Known rows, with every way that one mark hangs from another
J_277[J_58]: [ 10   3  16 -29  21  18 -18 -38   2  18 -51  21  -6  -9 -24 -15   3  23
  -6  14  12 -22   6   3  11  15 -29 -27 -10  -8  12  11   9  21 -23 -15
   5 -21  -1  13 -18  -8  21   1   4  13 -14  13   9  35 -23  -5  -9  12
 -30  -9  11 -10 -28  -1  12  18  -1 -22]
J_731[J_139[J_530] J_266[J_11]]: [  8  -6   6 -38  17  15 -20 -35  13 -16  16  25  14  10 -18  -9  10  33
   0   7  11  18  23  11  24   8 -16 -26  -4  -3  -6  20   4  21   1 -13
  17  -3  20  13   0  -4   7 -12   4  40 -23  -9  21  26  -2  -6 -19 -47
 -38 -22   5 -14 -18 -33  -1 -42 -11  -1]
J_11[J_266[J_277]]: [ 23  -4  10 -22  32  25 -14 -37   5  14  10  11  -6   4 -30 -23  -1  30
   0  14   6  -9   7  -6  24  10 -24  -9  -6  -9  20  -1   7  23 -13   9
   9  -8  13  -2 -20   2  16   2   3  -7 -25   9  20  30 -12  -8  -9 -62
 -20 -16   6 -13 -20  12  22  15   4  -6]
J_11[J_266[J_277[J_139]]]: [ 24  -3  28 -23  40  31  -4 -34   2   4  -6  15  -9  11 -30 -25  -5  24
   3   9   5 -14   8  -8  22   6 -32  -9  -3  -8  30  -5   7  25 -17   1
   9  -1  15 -12  -6  -2  24 -18   7 -15 -23  16  27  14  -9 -19  -3 -49
 -21 -15   8 -14 -19  -7  25   2   8  -7]
J_266[J_11 J_731[J_139]]: [  3   4 -16 -17  23  11 -17 -39  13 -10  11  19  12  -4  -8  -9  10  27
 -18  13   9 -27  13  17  21  19 -30 -17   3 -14   3   7  -9  19 -12 -16
   6   1 -12  15 -16   2  -2  -3   0  24 -23  -7  11  38  -8  -3 -19 -10
 -29 -21   9  -5 -12 -18 -13  -2  -1 -13]
J_266[J_277 J_731]: [  1  -1  -1 -15  29  19 -13 -43   7  12  -8  14 -15  -1 -32 -10  -1  28
  -9  27  10 -19   7  -6  18  17 -30 -12   1 -18  13   1   2  12 -14  -7
   5  -4 -10   7 -25  -1  -4   0   5  -9 -15   9   9  40 -20  -5 -15 -19
 -24 -12   7  -7 -16  13   8  18   4 -14]
J_139[J_277 J_530[J_266[J_731]]]: [ 10  -5  18 -12  28  -4 -13 -41  12   4 -21  11   0  -8 -14  -1  11  26
  -8  22   6 -14  11  -2  23  17 -24 -36  -7 -17  19  15   1  13  -6 -10
 -12  -6  -2  22 -28   5 -11   3 -12  21 -41   1  -9  36 -12  -3 -17  28
 -44 -16   9  -7 -16  21   2  -3  -1  -9]
J_139[J_277[J_266[J_11]] J_530 J_731]: [ 13  -5  12 -36  20 -12 -13 -38  -2   2   4  16   6   8 -34 -29   7  44
   6   6   9  40  10   5  32  31  -5 -13   0 -11  15  10  15  25  11  -1
  19  -6  12  10 -14  -1   1  -1   0  46 -46   9  -2  10  -5   4 -13   9
 -31 -19   8 -17 -30  10  -5  -2  -3  10]
J_139[J_731]: [  0  -2  11 -37  27 -12 -12 -34  -2   1 -12  24  -2   9 -30 -17   1  30
  -1  15  13  13   7  -1  28  13 -22 -15  -8  -8   1  -1  11  18 -15  -6
   7 -18   1   8  -6  -2  -4   0   4  24 -24  13   7  26 -19  -8 -11  -5
 -25 -13   7 -11 -35  11   1   6   5 -10]
J_277[J_58 J_139[J_530 J_731] J_266]: [ -9   3  38 -55  31   1 -13 -29  -6   0 -31  29  20  17 -31 -24   3  38
  24  11  10  25   7 -14  25  16 -16  -7 -10 -14  12   7  14  26 -16 -12
   8 -18   6   4  -1  -7  22 -22  10  31 -32  28   8   3 -11 -10 -10   4
 -36  -9   7  -8 -30   7   7 -21   6  -6]
J_530[J_139[J_277] J_266[J_731]]: [  1  -9  18  -5  28   2   0 -43  12  11 -12  15  -7 -10   2  10   9  21
 -18  26   7 -59   3  -1  29  31 -33 -29   9 -18  15   9   1  18  -5   4
 -11  -4  -6  16 -37   0 -10   6 -17   9 -41  -3 -15  47 -19  -1 -19  13
 -34 -15   1  -9 -27  12 -11  28  -3 -11]
J_58[J_277[J_139[J_731] J_266]]: [-14   4  24 -41  37  -6   4 -24 -11  -2 -44  30   9  22 -34 -20  -3  39
  20   0  13   4   5  -8  26   5 -32 -15  -7 -10  18  -3  15  24 -14  -9
  -3 -21  -2  -8  -1  -6   7 -18   3  24 -38  26  -1  17  -9  -6  -8   4
 -27  -7   4  -9 -38  12  11   0   5  -1]
J_277[J_58 J_139 J_266]: [  9   5  27 -33  27  19  -4 -32  -5  11 -61  29  -2   4 -32 -33   0  40
   2  10  10 -35   3  -4  19  21 -29 -12  -3 -14  20   9  11  28 -23 -19
  11 -20 -10  -2 -22 -12  31 -22   9   9 -29  23   1  13 -14  -9  -8  16
 -31  -9   6  -8 -22   4  13  21   2  -9]
J_58[J_277[J_139[J_731[J_266[J_11]]]]]: [  7  -7  15 -27  31  -7   9 -30   1  -7 -16  28  38  25 -17  -1   2   8
  10  -6  16   7  18  24  10 -15 -34 -42 -11  -3   7   2  14  21 -11 -16
 -14 -11  25  -5  31   2  21 -11   1  33 -15   9  35  28 -14 -14 -14 -19
 -30 -14  13 -13 -32 -45  14 -63  -3  -9]
J_731[J_139 J_266[J_277]]: [  0  -9  16 -42  18  15 -19 -35   8  -1   1  24 -16   6 -30  -5   1  40
   0  21  12  -3  16 -11  23  11 -23 -10   0   1  -9   5   1  17  -3  -4
  24  -7   2  -1 -10  -3  13 -11   0   0  -9  -3  14  45 -15 -10 -16 -73
 -28 -15  -3 -10 -21 -15   6  -4  -4  -2]
J_731[J_266[J_277]]: [  9 -12  20 -28  22  18  -9 -37   7  11  -9  23 -12   6 -37 -15  -2  33
   1  18  16  -3  14  -4  18   5 -25 -22  -3  -6  -1   6  11  16  -6  -1
  11 -11  11  -1  -8  -3  11  -6   3  -8  -3   3  19  42 -18  -7 -13 -51
 -28 -12   4 -17 -24  -9  17   1   1  -8]
J_58[J_277[J_139 J_266]]: [ -5   8  22 -28  35  17   7 -27  -7   7 -62  27  -3  13 -32 -24  -3  32
  16  -2  10 -25   8  -5  26   8 -34 -20  -6 -10  26   5  12  26 -13 -12
   0 -18 -14 -10 -17 -12   2 -15   1  20 -40  24  -6  16 -11  -2  -6  16
 -32  -7   6  -9 -33   6  16  24   3   0]
J_266[J_11 J_277]: [ 20  -6   8 -22  24  24 -16 -45   3   9  -9  16  -1   2 -36 -30   3  27
  -7  15  13  -2  11  10  17   6 -20 -15   0  -5  15   6  10  18  -5  -3
  13  -6  11  -1 -16  -5   7   6   0  -1 -14   1  20  34 -15  -5 -11 -41
 -19 -20  10 -16 -18 -17  17   6   1  -6]
J_731[J_266[J_277[J_58]]]: [ 13  -9  24 -34  20  19 -16 -39   7  22 -26  20  -9   0 -36  -8  -1  20
  -2  21  14 -10  14   1   8   8 -27 -26  -7   0   3  11   9  17 -13  -9
   7 -16  10   4  -6  -4  38   5   5  -7   3   9  17  50 -31  -6 -15 -54
 -30 -10   6 -11 -20 -18  20  -6  -1 -18]
J_266[J_11 J_277[J_139[J_530]] J_731]: [  5  -1  23 -20  35  35  -7 -43   9  -4  -1  17  18  10 -26 -16   3  19
   1  19   8   5  16  -1  11   3 -26 -15   1 -17  22   9   3  13 -12 -11
   2  12  11   4 -12  -2  -5 -27   8   5 -14  10  29  12 -10 -13 -13 -19
 -29 -18  12 -11  -8 -30  11 -30   4  -6]
J_277[J_139]: [  8   4  30 -23  35  19  -2 -34  -1   1 -50  29  -8   6 -31 -21  -2  33
  -5   8  11 -25  10  -9  22  10 -32 -20  -7 -11  19   4   5  25 -21 -15
  10 -11   0  -2 -17 -12  -5 -21   7   5 -21  13  11   6 -12 -12  -5  19
 -30 -12   7 -14 -29  -7   9   8   1  -7]
J_266[J_11 J_277[J_58 J_139[J_731]]]: [  7  -7  28 -38  29   9 -14 -40  -4   5 -21  22  25  13 -33 -21   0  12
   0  20  10  13  10  16   9   4 -27 -13  -6  -3  17  -2  11  20 -16  -8
   4  -9  29  -5  18  -4  36 -13   2  -2  -3  13  41  26 -26 -18 -11 -23
 -18 -17  12 -10 -21 -41  10 -41   8 -15]
J_139[J_277 J_530 J_731[J_266[J_11]]]: [ 21 -13  12 -30  18 -14  -9 -40   9  -3  13  18  10  11 -23  -4   9  30
  -1   3  14  43  22  14  21  12 -10 -41  -5  -5   2  13  12  20   9  -2
   8  -4  36  14  13   5  13  -6   0  45 -25  -1  23  17 -17  -7 -17 -18
 -34 -19  10 -17 -27 -21  -4 -50  -6  -1]

Rows
[ -9   3  23 -36  39  -1   1 -27  -8  -1 -48  30   7  18 -27  -6  -4  16
  11   5  11   9  10  -2  20  -3 -34 -28 -12  -4  17  -1  11  19 -20 -13
 -13 -18   3  -4  15  -5  -2 -14   0  28 -28  21  11  20 -18 -15  -8   6
 -27  -7   8  -7 -39  -3   7 -18   4 -11]	J_58[J_277[J_139[J_731]]]
[ 13   2  24 -32  21   7 -11 -39   1  12 -26  15 -31  -1 -36 -26   5  47
   4   9   9   2  10 -15  33  34 -14 -20  -1 -11  21  14   9  25   4  -3
  20 -10  -5   9 -37 -10  -7  -9  -1  33 -49  18 -24   9 -15   4 -10  28
 -36 -13   5 -15 -25  38   3  34  -1  10]	J_139[J_277[J_266] J_530]
[  8   0   2  -5  23   4   5 -47   9  12  14  13 -10  -7  -5 -17  11  40
 -19  12   8 -52   2   9  29  50 -28 -15  22 -25  19   7   4  25   1   4
  11   2 -16  14 -42  -6  -5   4  -1  23 -44   0 -17  26 -11   9 -21  14
 -27 -18   2 -12 -26  13 -22  34  -1   4]	J_530[J_139[J_277[J_266[J_11 J_731]]]]
[ 14  -2   2 -16  23  25 -19 -48   9  20  -4  12  13 -10 -22 -16   6  11
 -17  24  10 -21  10  20   2  15 -30 -22  -3 -16  18   8   2  15 -18 -13
  -9  -3  -2  15 -14   1  35   9   5  -2  -1   5  25  51 -26  -2 -17 -26
 -24 -16  14  -6  -6 -27   6 -11   2 -25]	J_266[J_11 J_277[J_58] J_731]
[-15  -4  32 -45  42   0  -6 -25  -3 -12 -45  26  33  23 -25  -2   3  10
  31  11  11  31  13   0  24 -17 -28 -34 -19  -2  15  10  13  18 -13 -11
 -27 -22  27   3  16   0  -7 -14 -10  35 -38  14  15  24  -4 -13  -7  -1
 -40 -12   7  -6 -33  -7  19 -54   0  -7]	J_58[J_277[J_139[J_530[J_266] J_731]]]
[ -3  -1  34 -24  36  17 -10 -34  11   3 -38  23  25   2 -10  -1   8   9
   5  21   6 -19   9   6  13   3 -35 -32 -12 -19  18  18   3  19 -29 -24
 -24 -12   7  16 -13   3  15 -15  -1   8 -22  14  10  31 -10 -15 -13  19
 -47 -12  12  -2 -12 -13  15 -42   2 -21]	J_277[J_58 J_139[J_530[J_266[J_731]]]]
[ -4  -6  26 -31  27 -15  -6 -41   0   8 -10  20 -19   5 -17   6   5  28
  -8  20   9 -12   6  -9  33  40 -24 -20  11  -7  10   0  12  21   2   9
  11  -8   3   8 -14 -11 -11  -1  -6  29 -39  10  -7  26 -29  -5 -15   2
 -24 -13   0 -13 -45  15 -22  21   0  -4]	J_530[J_139[J_277 J_731]]
[  4   8  21 -32  36  28   0 -32  -3  -2 -35  22  25  16 -28 -31   3  32
  21  -5  10  13  14  10  22   3 -22 -27  -7 -11  28  15  13  26  -3 -16
  -4 -10   9  -4 -11  -9   0 -21   3  37 -40  17   3   4  -1   0  -5  15
 -36 -15  11 -13 -22 -20  20 -21  -1   8]	J_58[J_277[J_139[J_530] J_266[J_11]]]
[  8   1  31 -24  21  15  -9 -45   3  27 -38  15 -32 -13 -11  -1   6  22
 -19  21   6 -44   8  -1  19  48 -31 -32  10  -4  16  12   5  23  -9  -4
   0 -12  -9  13 -30 -14  15   3  -5  27 -33  11  -9  30 -33  -1 -14  20
 -30 -10   3  -9 -37   8 -12  26  -3 -12]	J_530[J_139[J_277[J_58]]]
[ 13   5  -8 -14  22  13 -11 -42   8  15 -13  16  20  -9 -15 -30   8  34
 -13   7  11 -32   0  28  13  27 -27 -13  -1 -25  14  10   5  23 -18 -15
  -2 -13 -12  16 -23  -1  28   9   9  14 -21   5   5  40 -16   4 -18  12
 -30 -16  15  -6 -11  -1   7   9  -2 -15]	J_277[J_58 J_266[J_11 J_731]]
[ 25   0  34 -27  38  35  -8 -36   3  16 -15  16   2   6 -25 -21  -2  19
   2  11   4 -21   5   0  10   7 -37 -14  -7  -7  30   1   6  26 -24  -5
  -3  -9  19  -4 -12  -1  45 -16   5 -15 -15  21  31  21 -20 -18  -4 -52
 -23 -12  10  -8 -17 -13  20 -19   6 -16]	J_11[J_266[J_277[J_58 J_139]]]
[ 16  -2  20 -11  44  27   2 -36   9   4  14  12   2  10 -20 -12  -2  23
  -6  12   3 -36   6  -5  18   9 -42 -10  -1 -22  28  -5   0  22 -23  -1
   3   6   6  -4 -19   6  18 -18   8 -18 -20  15  25  21 -11 -17 -11 -43
 -24 -15  10  -8 -12  -4  14 -10   8 -13]	J_11[J_266[J_277[J_139] J_731]]
[ 27  -2  11 -26  31  30 -20 -39   3  22  -1  10  -8  -4 -24 -19   1  14
  -3  13   6 -12   4   5  12  14 -30 -18  -9  -5  19   4   6  25 -19   2
  -2 -11  13   4 -16   2  47   7   4  -8 -16  12  25  38 -23  -7  -7 -67
 -24 -15  10 -10 -18  -1  24  -4   6 -17]	J_11[J_266[J_277[J_58]]]
[ -4  -4  27 -37  33 -11   9 -25  -2  -5 -34  32  18  26 -24   7  -4  17
  13   2  15   2  14   6  18 -10 -35 -38 -13  -4   4   0  13  19 -13 -16
 -10 -18  14  -5  26   0  14 -16   2  27 -20  17  18  28 -20 -17 -14 -12
 -32  -7   6  -9 -38 -24   9 -45   3 -10]	J_58[J_277[J_139[J_731[J_266]]]]
[ 18 -13  16  -7  23   3  -5 -45   9   6 -22  14   4 -10  -7 -12  12  19
 -22  17   7 -32   8  20  24  25 -20 -31  11  -5  22  15  10  23   3   2
  -5  -8  15   8 -26  -6  -9  12 -19  15 -44 -13   4  38 -11  -2 -14  -2
 -28 -22   5 -16 -29 -12  -9  15  -7   0]	J_530[J_139[J_277] J_266[J_11]]
[ 22 -14   7 -20  17  21  -9 -42   9   8   6  21  13   6 -33 -25   1  24
  -3   9  16   5  15  16  13   1 -19 -23  -1  -5   3   7  11  16  -1  -4
  12  -4  24   1  -5   0  15  -2   3  -6  -4  -7  28  37 -13  -6 -14 -53
 -23 -19  10 -19 -19 -34  19 -20   0  -6]	J_731[J_266[J_11 J_277]]
[ 17   2   0 -26  15  -1 -15 -38   2   0 -10  17 -14  -5 -26 -30   9  57
 -15   5   6 -22   8  10  32  40 -15  -6   8  -5  14   7   1  26   9  -5
  29  -7 -12   6 -33  -8  10  -4  -4  34 -46  -1 -12  23  -7   3 -15   4
 -26 -22   3 -12 -20   2 -14  30  -6   7]	J_731[J_139[J_277[J_266[J_11]]]]
[ 10  -7  20 -11  37  17  -6 -37  14 -14 -13  21  43   6 -12 -13  11  18
   1  12   7  -4  14  17  18  -3 -31 -29  -7 -23  21  15   7  20 -17 -18
 -14   0  22  12 -11   4 -11 -21   0  11 -27  -4  22  19   0 -11 -15  13
 -39 -21  15  -8 -12 -32  12 -40  -3  -9]	J_277[J_139[J_530[J_266[J_11 J_731]]]]
[  5 -13   6 -39  30  -2 -22 -37   4 -13  -1  21  40  11 -23 -21  10  19
  13  13  13  45  11  23  26  -7 -10 -25 -13  -8   6  15  16  20  -4  -4
  -3 -14  39  13   5   3  -3   7  -6  29 -28  -6  21  30   1  -7 -11 -25
 -34 -22  11 -15 -27 -15  12 -41  -3  -4]	J_139[J_530[J_266[J_11]] J_731]
[-11  -4  40 -50  37  11 -12 -35  -4  -6 -14  23   3  24 -43 -11  -2  28
  23  21   9  49  13 -23  24  -3 -19  -5  -7  -6  13   0  11  15  -9  -2
  14  -5  20  -4  10  -7  -7 -29   7  15 -20  22  20   4 -16 -17  -7 -27
 -28 -13   3 -13 -28  -3  10 -31   7  -1]	J_266[J_277[J_139[J_530 J_731]]]
[  7   7 -17 -10  27  13   0 -38   4   8  -7  17  17   2 -14 -23   5  27
  -2   0  13 -22   3  23  18  17 -32 -24  -2 -21  18   9   8  22  -7 -14
 -10 -11 -17   9 -22  -2   5   9   5  26 -34   7  -5  39  -7  10 -17   3
 -31 -14  13  -6 -19   4   8   7  -2  -8]	J_58[J_277[J_266[J_11 J_731]]]
[ -2   6  19 -16  33   7   6 -32   3   1 -30  25  -1   6 -24 -27   0  51
   0   9  10 -40   1 -10  26  19 -35  -5   3 -29  18   0   5  25 -19 -12
  10  -9 -17   3 -29  -7  -2 -20  10   5 -34  16  -5  11  -9  -7 -14  25
 -31 -12   4  -7 -19  18   4  29   6  -4]	J_277[J_139 J_266[J_731]]
[ 15 -12  20 -28  18 -27  -3 -35   3   6 -10  23 -11   6 -25   0   3  36
  -7  13  13  -1  12   1  25  15 -21 -33  -6  -6  -3   3   7  18  -1  -4
  10 -10  15   7   2   4  14  -1  -2  23 -24  10   7  33 -27 -12 -19  -9
 -30 -12   5 -13 -34   4  -6  -5   0  -7]	J_139[J_277 J_731[J_266]]
[ 12 -11  17 -26  27 -11   4 -33   4 -13  -5  31  35  22 -22 -17   3  28
   1   2  14   4  16  21  16  -6 -23 -28  -5  -8   2   1  15  22 -13 -11
   1  -7  30  -1  21   4  17 -17   6  16 -13   0  40  16  -7 -22 -15 -25
 -26 -17  11 -19 -29 -45   6 -42  -2  -8]	J_277[J_139[J_731[J_266[J_11]]]]
[ 19  -7   5 -25  21 -25  -6 -40  -4   6  -5  16  -3   3 -33 -32   6  42
  -9   5  12   5   5   9  29  30 -13 -11   3 -13  15   1  14  26   5   0
  20 -10   4   5 -15   1  11   3  -3  32 -44   4   0  17 -10   2 -13   7
 -23 -20   7 -17 -28  12  -4  15   0   2]	J_139[J_277[J_266[J_11]] J_731]
[ 10   5  11 -13  26  18  -1 -38   5   7 -22  21  24   0 -16 -31   4  28
  -8  10  10 -49   4  21  10  22 -34 -17   0 -27  22   6   5  27 -24 -22
   0  -8  -7   7 -24  -2  34 -10  11   9 -22  13  14  19 -12  -5 -15  25
 -31 -15  14  -6 -14 -13   1  -3   1 -16]	J_277[J_58 J_139 J_266[J_11 J_731]]
[ 16  -3   0  -8  36  24 -10 -39  10  12  30   8  -6   2 -19 -12   0  21
  -8  17   6 -17   3   0  21  19 -33 -10   0 -23  19  -3   1  19 -18   3
  -2   0   3   7 -20  10  19  -4   5  -7 -21   8  18  39 -11  -7 -15 -58
 -22 -15   7  -9 -17  13  15   6   7 -13]	J_11[J_266[J_277 J_731]]
[ 14 -14  -4 -27  21 -14  -6 -37   7  -7   9  25  22  12 -21 -17   5  27
  -4   2  18  17  14  26  19   0 -19 -28  -8  -9  -7   7  16  20  -7  -7
   8 -12  28   7  15   5  20   3   5  23  -9  -6  33  32 -11  -8 -18 -36
 -27 -19  10 -17 -30 -27   3 -33  -6 -10]	J_139[J_731[J_266[J_11]]]
[ 18   0  42 -34  42  43 -17 -35   4   9  -7  11   1   9 -29 -13   0  16
  14  13   2   6  13  -7  10   9 -28 -19 -11  -5  30   9   7  22 -20  -4
  -3  -5  22  -1  -6  -2  39 -25   9  -2 -21  24  33   9 -16 -15  -5 -56
 -32 -13   9 -10 -16 -14  28 -40   5 -10]	J_11[J_266[J_277[J_58 J_139[J_530]]]]
[ 14  -8  30 -25  33  23  -7 -36   7 -13 -27  24  38   9 -24 -28   8  18
   8   6   9  12  16  16  20 -11 -20 -28  -9  -8  22  19  13  23 -14 -15
  -4  -9  33   3  -7  -1  -9 -18  -4  13 -31  -2  21  11   7 -13  -7  11
 -39 -22  14 -15 -17 -36  23 -31  -2  -2]	J_277[J_139[J_530[J_266[J_11]]]]
